Each row was made from one path, in order. Every step used is in the known rows, and no mark comes twice. Write each row's path.
Known rows
vutub tasuf situm: [-0.06 -0.21  0.03  0.26  0.06 -0.10 -0.19  0.13  0.06 -0.04  0.13  0.38
  0.00  0.37  0.03  0.01  0.01  0.17  0.09  0.14 -0.23]
situm vutub nomef: [-0.16  0.00  0.08  0.06  0.29  0.28  0.03 -0.03  0.13  0.07  0.04 -0.08
 -0.17 -0.02 -0.03  0.08 -0.09  0.16  0.12  0.21 -0.18]
nomef tasuf situm: [-0.09 -0.13 -0.01  0.21  0.05  0.07 -0.01  0.04  0.12 -0.18  0.07  0.07
 -0.10  0.24  0.03 -0.09  0.09  0.01  0.25  0.11 -0.16]
vemu vutub situm tasuf: [ 0.07  0.08 -0.09  0.05  0.19  0.13 -0.12  0.08  0.05  0.12 -0.11 -0.01
 -0.10  0.00 -0.02  0.01 -0.10  0.10 -0.06  0.10 -0.26]
vemuram situm: [ 0.05 -0.01  0.09  0.22  0.16  0.12 -0.13 -0.07  0.03 -0.08 -0.04 -0.09
 -0.06 -0.03 -0.01  0.17  0.18  0.20  0.08 -0.02 -0.22]
tasuf situm vemuram: [-0.15 -0.08 -0.10  0.18  0.06 -0.01 -0.31  0.24  0.09 -0.19  0.20  0.16
  0.17  0.12 -0.07  0.04 -0.08  0.00  0.17  0.11  0.06]
nomef tasuf situm vutub vemu: [-0.06 -0.22 -0.03  0.04  0.33  0.00 -0.24  0.18  0.23 -0.20 -0.01  0.04
 -0.20  0.18  0.08 -0.24 -0.06  0.06  0.35  0.33  0.17]
vemu situm vutub: [ 0.09  0.15  0.13  0.01  0.25  0.23 -0.17 -0.10  0.10 -0.04 -0.07 -0.25
  0.02 -0.15  0.07 -0.08 -0.06  0.21  0.06  0.13 -0.17]
vemu situm vemuram: [-0.05  0.11 -0.02  0.09  0.17  0.17 -0.30  0.07 -0.06 -0.02  0.03 -0.06
  0.18 -0.07 -0.06 -0.01 -0.04  0.18  0.13 -0.04 -0.03]
tasuf situm vutub vemu nomef vemuram: [-0.05 -0.24 -0.04 -0.12  0.13 -0.17 -0.47 -0.08  0.01 -0.22  0.09  0.00
 -0.09  0.21  0.09 -0.18  0.02 -0.12  0.34  0.14  0.05]
vemu situm: [ 0.06  0.02  0.13  0.16  0.12  0.14 -0.20 -0.16 -0.07  0.03  0.00 -0.16
  0.00  0.08  0.07  0.01  0.04  0.28  0.09 -0.02 -0.26]
vemu nomef tasuf situm vemuram: [-0.21 -0.08 -0.02 -0.03 -0.03  0.09 -0.14  0.18  0.03 -0.26  0.12  0.06
  0.04  0.20 -0.20 -0.16  0.16 -0.07  0.29  0.02 -0.15]
vemu vutub nomef vemuram situm: [-0.16 -0.12 -0.15  0.17  0.07  0.20 -0.21 -0.29 -0.10 -0.01  0.16  0.26
 -0.21  0.10  0.00  0.15  0.16  0.05 -0.03 -0.15 -0.44]
nomef vemu: [ 0.04 -0.04  0.19  0.25  0.20 -0.01 -0.18 -0.24 -0.06  0.12 -0.08 -0.15
 -0.13  0.07  0.04  0.06  0.13  0.17  0.22  0.09  0.04]
nomef tasuf situm vemuram: [-0.20 -0.04 -0.17  0.14  0.09  0.11 -0.11  0.24  0.13 -0.23  0.12  0.17
  0.08  0.09 -0.11 -0.11  0.01 -0.06  0.28  0.08  0.07]
vemuram situm vutub vemu: [ 0.09 -0.09  0.08  0.04  0.44  0.06 -0.36  0.08  0.13 -0.09 -0.13 -0.11
 -0.14 -0.08  0.04  0.00  0.02  0.25  0.19  0.22  0.10]
vemuram situm vutub vemu nomef tasuf: [ 0.02 -0.09  0.18 -0.17  0.35  0.16 -0.20  0.01  0.07 -0.16 -0.20 -0.21
 -0.28 -0.01 -0.08 -0.21  0.26  0.19  0.29  0.12 -0.11]
nomef vemuram: [ 0.02  0.09 -0.20  0.17  0.07  0.04 -0.06 -0.27 -0.08  0.01 -0.02 -0.06
  0.01 -0.11  0.08  0.12  0.11 -0.03  0.24 -0.10 -0.05]
nomef vemu vutub situm: [ 0.04 -0.09  0.15  0.24  0.18 -0.01 -0.35 -0.19 -0.14  0.22 -0.06  0.09
 -0.19  0.24 -0.01  0.00  0.08  0.18  0.00  0.05 -0.11]
vemuram situm vutub nomef tasuf: [-0.20 -0.01  0.05  0.05  0.36  0.44  0.13  0.01  0.20 -0.07 -0.05  0.01
 -0.30 -0.16 -0.08 -0.07  0.08  0.15  0.18  0.15 -0.23]

Write each row's path
[-0.10  0.09 -0.15  0.18  0.24  0.14 -0.20  0.24 -0.05  0.11 -0.01  0.10
  0.11 -0.08 -0.17  0.05 -0.08  0.10  0.18 -0.01  0.13]
vutub situm vemuram
[ 0.04  0.13 -0.20  0.08  0.27  0.11 -0.12 -0.10  0.08 -0.09 -0.12  0.24
  0.01 -0.32  0.00 -0.01  0.10  0.04  0.11 -0.02 -0.10]
nomef vemuram situm vutub tasuf
[ 0.02  0.09 -0.06  0.10  0.27  0.14 -0.01  0.13  0.08  0.12 -0.16 -0.10
 -0.06 -0.14  0.01  0.01 -0.13  0.10  0.18  0.12 -0.05]
vutub situm tasuf
[-0.02  0.03  0.13 -0.04  0.02  0.18  0.10 -0.15 -0.06 -0.02 -0.10 -0.25
 -0.17  0.11 -0.12 -0.06  0.35  0.13  0.23 -0.04 -0.37]
vemu nomef tasuf
[-0.24 -0.22  0.09  0.12  0.19  0.13 -0.12  0.08  0.21 -0.13  0.23  0.15
 -0.15  0.22  0.03  0.00 -0.19  0.06  0.13  0.30 -0.19]
tasuf situm vutub nomef
[-0.15 -0.19 -0.01  0.18  0.10 -0.17 -0.53  0.14  0.00 -0.03  0.14  0.57
  0.06  0.38 -0.10 -0.10  0.01  0.08 -0.03  0.15 -0.02]
nomef vemu vutub tasuf situm vemuram
[ 0.00  0.04 -0.04  0.00 -0.06  0.03 -0.09 -0.34 -0.19 -0.03 -0.01 -0.18
 -0.03  0.00 -0.02  0.06  0.26 -0.04  0.23 -0.17 -0.27]
vemu nomef vemuram
[-0.06  0.08 -0.17  0.11  0.15  0.12 -0.33  0.18 -0.06  0.10  0.03  0.19
  0.08  0.05 -0.20  0.06 -0.04  0.10 -0.07 -0.02 -0.10]
vemu vutub situm vemuram
[-0.14 -0.02  0.17  0.03  0.28  0.35 -0.13 -0.08  0.07  0.06  0.07 -0.08
 -0.15  0.01  0.03 -0.06 -0.15  0.27  0.09  0.14 -0.28]
vemu situm vutub nomef
[-0.19 -0.22  0.33  0.23  0.25  0.19 -0.27 -0.30 -0.15  0.21  0.05  0.01
 -0.26  0.27  0.08 -0.06 -0.01  0.30  0.20  0.05 -0.18]
vutub nomef vemu situm
[-0.17 -0.04 -0.21  0.03  0.16  0.24 -0.12 -0.18  0.03 -0.04  0.03  0.15
 -0.23 -0.09  0.03  0.09  0.02 -0.04 -0.01 -0.03 -0.39]
vemu vutub nomef vemuram situm tasuf
[ 0.05 -0.04 -0.17  0.03  0.40  0.01 -0.37 -0.09  0.06 -0.13 -0.11 -0.02
 -0.11 -0.22  0.10 -0.03  0.04  0.04  0.30  0.07  0.22]
nomef vemuram situm vutub vemu
[ 0.06  0.08  0.05  0.09  0.31  0.16 -0.10  0.07  0.15 -0.05 -0.12  0.14
 -0.03 -0.17 -0.06  0.03  0.07  0.24  0.01  0.13 -0.19]
vemuram situm vutub tasuf
[ 0.02  0.09 -0.06 -0.10  0.08  0.12 -0.08 -0.22 -0.03 -0.18 -0.12 -0.21
 -0.06 -0.29 -0.01  0.02  0.21 -0.10  0.21 -0.10 -0.29]
vemu nomef vemuram situm tasuf
[-0.20 -0.02 -0.18  0.09  0.25  0.26  0.01 -0.12  0.05 -0.04 -0.03  0.07
 -0.19 -0.24  0.06  0.08 -0.02 -0.05  0.24 -0.03 -0.19]
vutub nomef vemuram situm tasuf
[ 0.06 -0.01 -0.01  0.19  0.10  0.08 -0.23 -0.02 -0.07  0.15  0.01  0.09
 -0.09  0.22 -0.06  0.09  0.04  0.19 -0.10  0.00 -0.31]
vemu vutub situm
[ 0.05  0.13  0.02  0.05  0.27  0.11 -0.03  0.07  0.12  0.07 -0.12  0.07
  0.00 -0.11 -0.05  0.01 -0.02  0.22  0.06  0.19 -0.13]
situm vutub tasuf
